Each row was made from one walk, in order. Every step used is in the known rows, and no mark comes twice. Write each row's walk.
In the rows, 128 means zero.
Known rows:
narok > pako: [158 163 106 139 129 111 135 178 122 168 120 136 141 130 132 148 108 125
  59 140 194 102 172 144 144 136 146 121  84 138 166 133 126 134 156 125
 136]
pako > narok > geros: [200 185 103 125 152 132 140 155 118 145 114 142 118 128  31 127 122 136
  69 113 190 133 138 136 123 154 135 121 163 145 156 143 126 146 124  57
 126]
geros > vodo > nikif > kerek > muka: [115 102 144 110 121 126  98  93 120   4 134 145 107 115 102 141 123 113
 111 100 114 144 107 162 135  70 107 108  93 157 157 130  77 122  90 164
 150]
kerek > muka > vodo > pubar > nikif > narok: [ 73 140 152 134 138 145 164 145 122 106 124 135 130 126 150 133 150 121
  97 117  90 141 122 104 118 144 107  69 136 134 141 115 106 123 141  87
 111]
luvim > vodo > nikif > kerek > muka: [116 111 140 110 123 124  95  95 125  19 127 140 106 114  90 143 121 116
 112  98 118 152 109 163 133  70 106 113  99 155 136 133  89 128 102 160
 137]
narok > geros > vodo > pubar > nikif: [ 84 147 135 120 121 123 118 119 143 125 141 124 129 135 135 139 141 126
 128 107 169  69 135 113 125 125 126 128 130 130  66 138 145  95 135 113
 139]
kerek > muka > vodo > nikif > pubar: [160  79 113 129 126 138 129 122 114  71 133 140 133 112 175 120 143 132
  88 146 117 150 120 132 122 130 104 180 120 146 153 107 124 130  99 138
  85]
kerek > muka > vodo: [132 141 133 112 118 116 114 144 141  27 133 156 115 126 203 132 131 128
  62 137  93  34 105 130 137 116 147 101  78 145 138 122 130 132 133 115
 131]
pubar > nikif > narok: [ 75 144 141 129 136 144 169 148 131 163 127 125 140 116 131 138 147 122
  93 116 104 103 151 131 126 155 112  81 151 129 139 122 100 140 140 100
 120]
narok > geros > vodo > muka > kerek > nikif: [188 104 111 123 122 127  88 100 142  71 126 133 143 100 106 122 133 129
 183 151  95 194 161 160 130 126 110 167 139 109 100 116 168 144 127 177
 140]
geros > narok: [111 124 114 113 136 122 151 152 139 202 138 125  99 122 103 155 152 124
 105 110 131  62 138 150 136 158 111  92 109 114 106 115 153 142 125 105
 131]
geros > vodo > pubar: [111 122 136 119 134 123 119  94 107 125 141 113 125 156 154 114 111 122
 155 142 142 109 101 116 126 111 109 160 161 101 108 126 103  88 123 148
 136]
pubar > nikif > kerek: [ 93 116 141 118 123 117 131 140 118 129 130 134 121  97 144 159 139 126
 120 117 163  96 172 155 154  93 154  61  87 124 108 141 108 133 144 110
 130]
geros > narok > pako > vodo: [152 153 115 125 131 130 139 189 140 166 100 126 142 152 134 110  92 125
 123 135 153 102  98 106 130 158 145 145  81 146 133 137 150 138 168  97
 154]
pubar > nikif > vodo > geros > narok: [ 97  93 139 118 126 127 139 126 170 203 148 115  99 126 141 150 170 136
 180  79 111  95 138 120 123 146 134  63 133 115 116 119 164 136 124 154
 128]
luvim > vodo: [125 151 123  97 127 121 103 102 148 165 127 101 135 148 130 120 122 129
 137 124 136  58 105 152 134 120 134 184 166  97  57 145 125 127 143 159
 131]
pako > narok: [119 160 125  96 162 128 153 158 115 213 124 138 133 122  75 123 109 147
 112 121 141  75 113 152 129 160 103 112 167 120 173 149 136 148 140  75
 122]
geros > vodo > pubar > nikif: [ 55 138 141 111 120 120 119 116 144 142 145 122 133 133 156 141 136 128
 139 113 153  49 130 117 128 124 116 126 129 121  65 139 145  95 141 121
 139]
pubar > nikif > narok > pako > vodo: [132 166 128 136 130 140 148 187 136 147  97 126 159 147 145 101  90 124
 114 139 138 116 106  99 126 157 148 138 103 151 150 140 123 135 174  93
 148]
narok > pako > vodo > geros: [131 134 132 135 118 121 108 145 161 188 130 125 147 139 166 110  88 134
 181 132 133 110 114 110 125 145 157 118 111 155 138 136 127 131 155 155
 149]
kerek > nikif > pubar: [234  73 107 118 136 144 128 145 107 109 128 123 139 119 154 126 137 127
 118 137 118 141 164 152 128 122 101 189 171 115 128  94 108 137 124 163
  87]
pako > narok > geros > vodo > muka: [158 136 132 135 122 124 124 102 119 182 136 124 123 147  75 125 141 136
 172 109 100  94 117 131 121 120 176 150 155 123 124 148 167 139  85 129
 159]
pubar > nikif > kerek > muka > vodo: [119 129 145 112 117 115 117 148 136  14 128 161 113 113 208 143 144 127
  72 127 104  55 120 126 143  97 163  68  57 146 131 129 130 130 138 106
 130]
pubar > nikif: [ 63 154 128 109 115 115 122 144 158 160 144 130 133 111 143 156 140 132
  97 110 154   4 163 151 138 136 126 107 112 134  82 141 148 126 145 114
 135]
nikif > kerek: [133 110 135 124 130 117 133 133  96 125 129 132 115 106 130 145 121 123
 116 135 152 126 159 162 156  89 152  79 104 115 138 135  78 138 132 125
 126]
nikif > vodo > muka: [133 108 142 139 110 119 124 100 122 166 139 110 110 141 116 128 141 147
 190 110  70 110 137 135 127  92 182 139 170  99 147 143 155 147  93 171
 126]
geros > vodo > nikif: [ 94 113 126 115 113 129 102  76 163 113 148 120 145 103 119 114 119 126
 131 150 115 104 116 154 124 138  69 201 110 148 151 134 124 118  95 159
 129]
nikif > kerek > muka > vodo > geros: [121 105 146 127 113 114 102 120 155  99 148 149 117 117 209 134 132 133
 149 123  94  93 120 122 132 108 161  59  90 152 141 122 123 131 130 159
 131]
muka > vodo > geros > narok: [109 105 126 123 128 120 141 146 165 207 146 134 103 118 165 152 163 132
 146 116 105  71 127 119 128 166 134  60  91 128 111 109 176 141 132 119
 124]
luvim > vodo > pubar > nikif > narok > pako: [125 161 125 146 139 134 160 173 122 181 109 126 151 140 129 145 127 121
  84 121 171 167 155 107 127 147 135 108 112 132 147 131 125 125 170 108
 121]
luvim > vodo > pubar: [108 139 129 119 137 120 113  97 116 157 128 104 124 157 128 119 111 131
 152 138 148 133  96 118 125 109 108 175 170  94  63 131 127  99 144 140
 107]

Which walk is each row?
[129 147 129 145 143 134 144 154 100 144 105 122 139 161 133 101  80 126
 140 156 144 189  93  85 120 137 114 147 132 128 137 124 115 108 163  99
 120]	nikif > narok > pako > vodo > pubar
[171  89 106 136 129 144 135 142 111 128 117 126 150 125 147 105 116 132
 112 150 145 184 117 122 120 145 106 210 130 147 157 117 120 132 118 138
  97]	narok > pako > vodo > nikif > pubar
[133 128 116 127 112 133  98  77 163  85 140 124 139 104  87 115 126 123
 113 143 138 133 122 146 120 137  84 198 112 161 149 135 122 119  87 143
 130]	narok > geros > vodo > nikif
[161 103 115 115 124 123  88 100 147 100 125 124 147 100 117 123 129 136
 195 152  81 182 152 167 132 125  99 172 142  98  78 119 178 148 141 182
 126]	luvim > vodo > muka > kerek > nikif
[216 147 108 159 135 146 137 134 121  88 109 135 127 113  53 125 145 120
 104 133 122 239 167 131 118 145 134 122 154 136 143 111 121 154 115 107
 122]	vodo > muka > kerek > nikif > narok > geros
[ 70 142 148 135 140 150 167 145 123 155 118 120 140 131 130 119 132 123
 124 125 101 144 121 102 117 154 103  94 154 128 129 121 103 126 149  86
 117]	pako > vodo > pubar > nikif > narok
[116  91 135 118 128 128 140 126 161 202 147 114  97 131 140 145 161 135
 179  89 108 111 132 123 123 143 133  70 144 110 131 116 151 139 119 158
 126]	nikif > vodo > geros > narok
[156 133 129 141 110 121 114  94 125 160 142 121 120 148  93 129 146 129
 168 116 100  82 127 134 125 109 182 159 150 123 111 141 162 134  82 150
 162]	narok > geros > vodo > muka
[155  82 107 122 129 142 124 103 119 138 131 113 142 123 142 114 138 134
 125 138 135 163 120 139 120 135  97 225 162 122 114 118 122 128 103 159
  84]	luvim > vodo > nikif > pubar
[119 117 138 130 110 117 116  93 124 188 149 117 127 144 123 129 140 132
 186 122  78  50 119 143 129 109 168 156 144 111 108 140 159 133  88 166
 161]	geros > vodo > muka
[ 55 119 111 134 123 102 115  99 109 157 137 137 127 109 123 126 127 140
 180 154 123 169 131 160 143 142 153 120 129  80  96 137 179 150 120 157
 157]	vodo > muka > kerek
[155  70 113 122 127 144 130 103 114 116 140 119 143 121 154 112 138 127
 124 142 133 151 122 139 121 133  98 211 155 127 146 114 105 120  89 168
 103]	geros > vodo > nikif > pubar
[155 148 102 137 135 116 155 194 129 204 120 137 123 131 114 163 136 123
  68 119 187 108 165 136 138 158 137  97  68 134 152 122 157 139 153 106
 137]	geros > narok > pako
[109 132 112 135 119 131 120 136 166 144 115 128 148 107  97 111  99 132
 120 154 131 154 107 126 120 164  76 184  64 176 155 134 164 136 132 109
 119]	geros > narok > pako > vodo > nikif
[ 72 130 110 140 124 108 117 122 112 155 119 137 143 124 129 108 107 141
 193 159 128 195 112 137 139 148 169 134 115  96 104 143 189 151 139 150
 169]	narok > pako > vodo > muka > kerek
[ 74 139 146 137 139 144 171 148 124 149 125 128 137 122 156 130 147 125
 101 131 101 134 135 102 121 154 111  78 138 123 138 116 114 124 148  81
 103]	muka > vodo > pubar > nikif > narok
[146  94 136 125 136 130 113  94 112  65 125 111 121 135 144 110 113 139
 188 145 118 230 127 113 124  97  95 148 188  81 133 117 116 107 137 173
  98]	muka > kerek > nikif > vodo > pubar
[115 134 129 135 132 115 130 131 113 114 133 134 121 136 192 124 118 134
 110 169 127 111 112 102 131 126 122 124 111 113 114 117 137 106 149  95
  98]	muka > vodo > pubar
[149 135 133 138 140 137 132 103 102 105 129 117 123 160 117 109 124 117
 136 136 149 172 104  98 117 120 119 149 173 112 123 120  89  93 116 126
 131]	nikif > narok > geros > vodo > pubar
[ 97 124 150 105 126 121 103 111 115  31 126 141 101 132 113 152 133 117
 119  78 135 120 112 145 135  63 128  85 108 138  97 135  97 114 122 146
 144]	luvim > vodo > pubar > nikif > kerek > muka
[161  96 117 115 122 124  91 102 143  88 132 129 145  98 130 123 126 132
 194 154  78 175 154 166 133 125  99 164 136 101 100 115 168 142 132 186
 139]	geros > vodo > muka > kerek > nikif
[187 161 110 160 131 145 144 132 135  79 113 138 125 109  74 122 144 121
  49 143 138 201 147 116 116 160 124 130 124 163 174 118 105 144 109  73
 105]	muka > vodo > nikif > narok > geros
[135 136 125 150 117 118 135 155 127 218 117 124 130 148 106 127 120 139
 176 125  92 107 111 117 125 136 175 142  96 139 118 141 200 152 127 115
 151]	geros > narok > pako > vodo > muka
[150 136 127 131 134 128 115  98 107 102 135 119 121 159 118 115 117 120
 140 137 165 147 106 106 121 115 123 162 160 112 108 126 102  90 116 130
 136]	narok > geros > vodo > pubar
[127  98 147 123 115 123 107  97 159 152 152 109 121 132 178 120 126 141
 199 108 110 116 136 123 125 109 154 104 183 114 159 134 101 130 121 206
 124]	nikif > vodo > geros
[ 83 154 137 113 133 127 127 125 138 142 135 129 131 135 115 137 140 133
 135 104 167  82 126 107 122 134 119 122 141 129  83 145 153 100 138  95
 136]	pako > narok > geros > vodo > pubar > nikif
[155 163 127 138 134 141 148 185 126 149  93 123 158 153 140  95  82 123
 112 149 132 135 101 102 127 156 148 149 112 147 167 136 108 138 170 101
 147]	nikif > narok > pako > vodo
[158 130 134 149 116 131 129  96 119 166 137 119 123 147  88 124 150 126
 167 115  87 114 126 126 120 117 179 147 158 123 125 136 149 138  82 142
 156]	nikif > narok > geros > vodo > muka
[ 72 134 150 132 139 148 165 131 121 154 129 119 139 131 137 129 146 119
 126 119 105 135 129 109 119 147 105  95 164 118 131 121  95 117 135 108
 123]	geros > vodo > pubar > nikif > narok
[102 121 144 133 129 120 135 152 106 127 115 134 128 116 144 146 118 127
 141 126 175 150 152 119 147  94 155  74  78 131 110 142 120 118 161  99
 126]	narok > pako > vodo > pubar > nikif > kerek
[118 121 142 130 133 116 123 128 100  51 129 145 108 136 181 131 119 128
 111 147 119 143 102 103 131  95 125  97  98 124 126 115 121 104 138 105
 107]	nikif > kerek > muka > vodo > pubar
[156 159 116 151 140 132 167 185 112 175 112 133 147 131 125 141 116 118
  55 137 163 156 169 128 135 153 136 101 105 136 200 123  99 141 155 111
 127]	nikif > narok > pako
[117 112 142 115 122 126 101 109 122   5 122 147 107 115  93 131 108 117
 113 105 110 154 101 156 134  78 106 110  87 168 154 132  85 130 103 143
 143]	pako > vodo > nikif > kerek > muka
[167 171 118 155 137 143 151 144 122 110 115 131 120 127  66 134 148 117
  67 115 167 176 157 110 117 148 137 100 152 147 128 121 103 131 123  71
 120]	vodo > pubar > nikif > narok > geros
[124 114 141 129 133 126 127 103 104 105 133 107 110 153 146 115 112 138
 161 130 132 169 118 107 125  96 120 140 189  89 142 127  97 102 126 155
 100]	nikif > vodo > pubar
[186 160 114 155 130 146 137 129 135  44 113 146 119 113  66 124 145 117
  44 129 133 202 137 117 113 148 119 120 123 174 178 116  99 142 102  79
 113]	kerek > muka > vodo > nikif > narok > geros
